What can hang from each mark:
dulev: ruga vuromet
vuromet: dulev gezem
bezoz: tolub
mezufe: tolub
ruga: dulev gezem mezufe
tolub: bezoz
gezem: tolub vuromet

Every row comes from one small tree of marks. The marks that hang from a mark follow it in brackets, in alphabetical order. Every link used is in the known rows. Which tree was each row made from?
Known rows:
vuromet{dulev{ruga}}: [-21 -45 -12  14  -1 -13 -22   7  10   2 -27 -54   0   6  -6  -2 -26]
vuromet{gezem}: [ -7 -33  -6  23  -8   2   9  14  22  -6  -5 -26  10  -8  12  -7 -24]
vuromet{dulev{ruga} gezem{tolub{bezoz}}}: [-13 -53 -20   8  -9  17   6 -21   0  -4 -18 -59   2   8   2  17 -40]
gezem{tolub vuromet}: [ 40 -41 -10 -20 -18 -20   8   4   5  13 -31 -37  -8 -27  17   8 -27]
gezem{tolub vuromet{dulev{ruga}}}: [ 24 -51 -19 -20 -12 -16   0  -4   0  10 -41 -58  -4  -9  -3  13 -38]
mezufe{tolub}: [  5 -36  -7  10 -11 -35 -21  -7  34  15 -33 -33 -15   6  17 -12 -22]
vuromet{gezem{tolub{bezoz}}}: [  4 -43 -10   9 -15  14  16 -15   5  -2  -6 -37  -2 -12  24  12 -27]
ruga{dulev}: [ -5 -26   2  13  -8 -18 -11   7  24   0 -13 -35 -11 -25  16  -8   1]
ruga{gezem}: [ -5 -35   2  18 -14 -23 -12  22  29  11 -38 -36  -5 -26  30 -11 -17]
vuromet{dulev{ruga{mezufe}} gezem{tolub{bezoz}}}: [-13 -49 -11  -3 -10  13   3 -49   4   0 -22 -63  -7  -7   8  24 -47]
ruga{dulev mezufe{tolub{bezoz}}}: [  2 -22  10  -7 -14 -37 -18 -50  44  17 -34 -49 -37 -31  32   5  -9]
dulev{ruga{mezufe}}: [-15 -35   7  17  -3 -27 -37  -2   8  19 -22 -53 -10 -20  11   6 -28]
vuromet{dulev gezem}: [-16 -36 -16   8  -6  10  19  -5  28 -17 -16 -34  11   3  -1  -7 -31]
gezem{tolub}: [ 10 -45  -8   2 -13  -8 -11 -10   1   4 -16 -33 -12 -12  21   4 -23]
ruga{dulev{vuromet} gezem mezufe{tolub}}: [ 28 -15  15  -9 -19 -54 -26 -20  68  31 -84 -50 -34 -31  29  -9 -25]
bezoz{tolub}: [ -1 -32   0  -1 -13  -8 -16   2  26   9 -13 -18 -12  -6  22 -11 -39]
gezem{tolub{bezoz} vuromet{dulev}}: [ 26 -45 -19 -36 -18  -8  20 -16   5   6 -38 -54 -11 -23  13  18 -26]

Which tree is each row?
[  8 -39 -14  -8  -6 -26  -4  21  15  10 -39 -56   4 -11  -9   2 -28]	gezem{vuromet{dulev{ruga}}}
[  8 -23  15  -1 -18 -47 -20 -39  61  22 -60 -45 -34 -37  39  -7 -18]	ruga{dulev gezem mezufe{tolub}}
[ 25 -32  -9   0 -15   2   6  12  16   8 -36 -42  -4  -4  12   8 -35]	dulev{vuromet{gezem{tolub{bezoz}}}}
[ -5 -47 -20  -6 -14  21  24 -31  11 -13 -16 -44  -2   0  11  12 -33]	vuromet{dulev gezem{tolub{bezoz}}}
[ 16 -27   2  14  -7 -33 -31  -1  38  29 -57 -55  -8   9  -2   0 -53]	dulev{ruga{mezufe{tolub}} vuromet{gezem}}
[ 16 -34   6  -1 -16 -54 -26 -10  36  44 -69 -68 -20 -30  28  11 -34]	dulev{ruga{gezem{vuromet} mezufe{tolub{bezoz}}}}
[ 13 -26   2  11  -9 -29 -28  -6  35  32 -55 -62 -11   6   4   9 -48]	dulev{ruga{mezufe{tolub{bezoz}}} vuromet{gezem}}
[ 25 -15  15 -11 -21 -51 -22 -24  67  34 -84 -59 -39 -35  36   1 -21]	ruga{dulev{vuromet} gezem mezufe{tolub{bezoz}}}
[ 24 -39  -1 -41 -24 -21  15 -39  27  19 -66 -59 -24 -52  36  21 -36]	ruga{gezem{tolub{bezoz} vuromet{dulev}} mezufe}
[-13 -43  -3   3 -10 -37 -29 -31  39  21 -62 -62 -18  -4  12  -1 -41]	vuromet{dulev{ruga{gezem mezufe{tolub}}}}
[ 22 -19   7 -14 -16  -6   3 -30  29   8 -37 -49 -22 -37  21  15 -27]	ruga{dulev{vuromet{gezem{tolub{bezoz}}}} mezufe}
[ 19 -49  -5   5 -18 -26 -14  17   3  31 -52 -65  -8 -28  25  16 -28]	dulev{ruga{gezem{tolub{bezoz} vuromet}}}
[ 22 -12   8  -9 -15 -29  -7 -33  56  18 -51 -49 -26 -19  18   4 -25]	ruga{dulev{vuromet{gezem}} mezufe{tolub{bezoz}}}
[ -4 -38   8  18 -11 -49 -42 -18  35  34 -58 -58 -21 -13  26  -1 -37]	dulev{ruga{gezem mezufe{tolub}}}
[ 18 -28   5   7  -7 -51 -51   2  34  37 -65 -60 -20   3   2   1 -43]	dulev{ruga{mezufe{tolub}} vuromet}
[ 31 -45 -19 -33 -16 -13  17 -11  11   2 -40 -44  -7 -18   6   9 -33]	gezem{tolub vuromet{dulev}}
[ 12 -36  -9 -22 -11 -39  -9 -22  30  25 -57 -68 -16 -15   3  13 -35]	gezem{vuromet{dulev{ruga{mezufe{tolub{bezoz}}}}}}
[ 15 -28   3 -27 -17 -33   9 -13  45  15 -63 -49 -12 -50  24   3 -35]	ruga{gezem{vuromet{dulev}} mezufe}
[ 12 -39   2   5 -19 -17  -7 -10  24   7 -40 -40 -21 -34  36  -2 -11]	ruga{dulev gezem{tolub}}
[ 20 -41  -9  18  -9  -6 -18  24   6  16 -39 -51   5  11  -5   5 -48]	dulev{ruga vuromet{gezem{tolub}}}
[ 21 -43  -2  14 -14 -29 -38  32  13  31 -69 -60  -9  -4  11   2 -40]	dulev{ruga{gezem{tolub}} vuromet}
[ 30 -45 -13 -24 -21 -19  16  -4  25  10 -61 -47  -8 -29  21   4 -34]	ruga{gezem{tolub vuromet{dulev}}}
[  9 -33   2  24  -9 -36 -39  53  25  31 -66 -59  -1  -6   7  -7 -33]	dulev{ruga{gezem} vuromet}
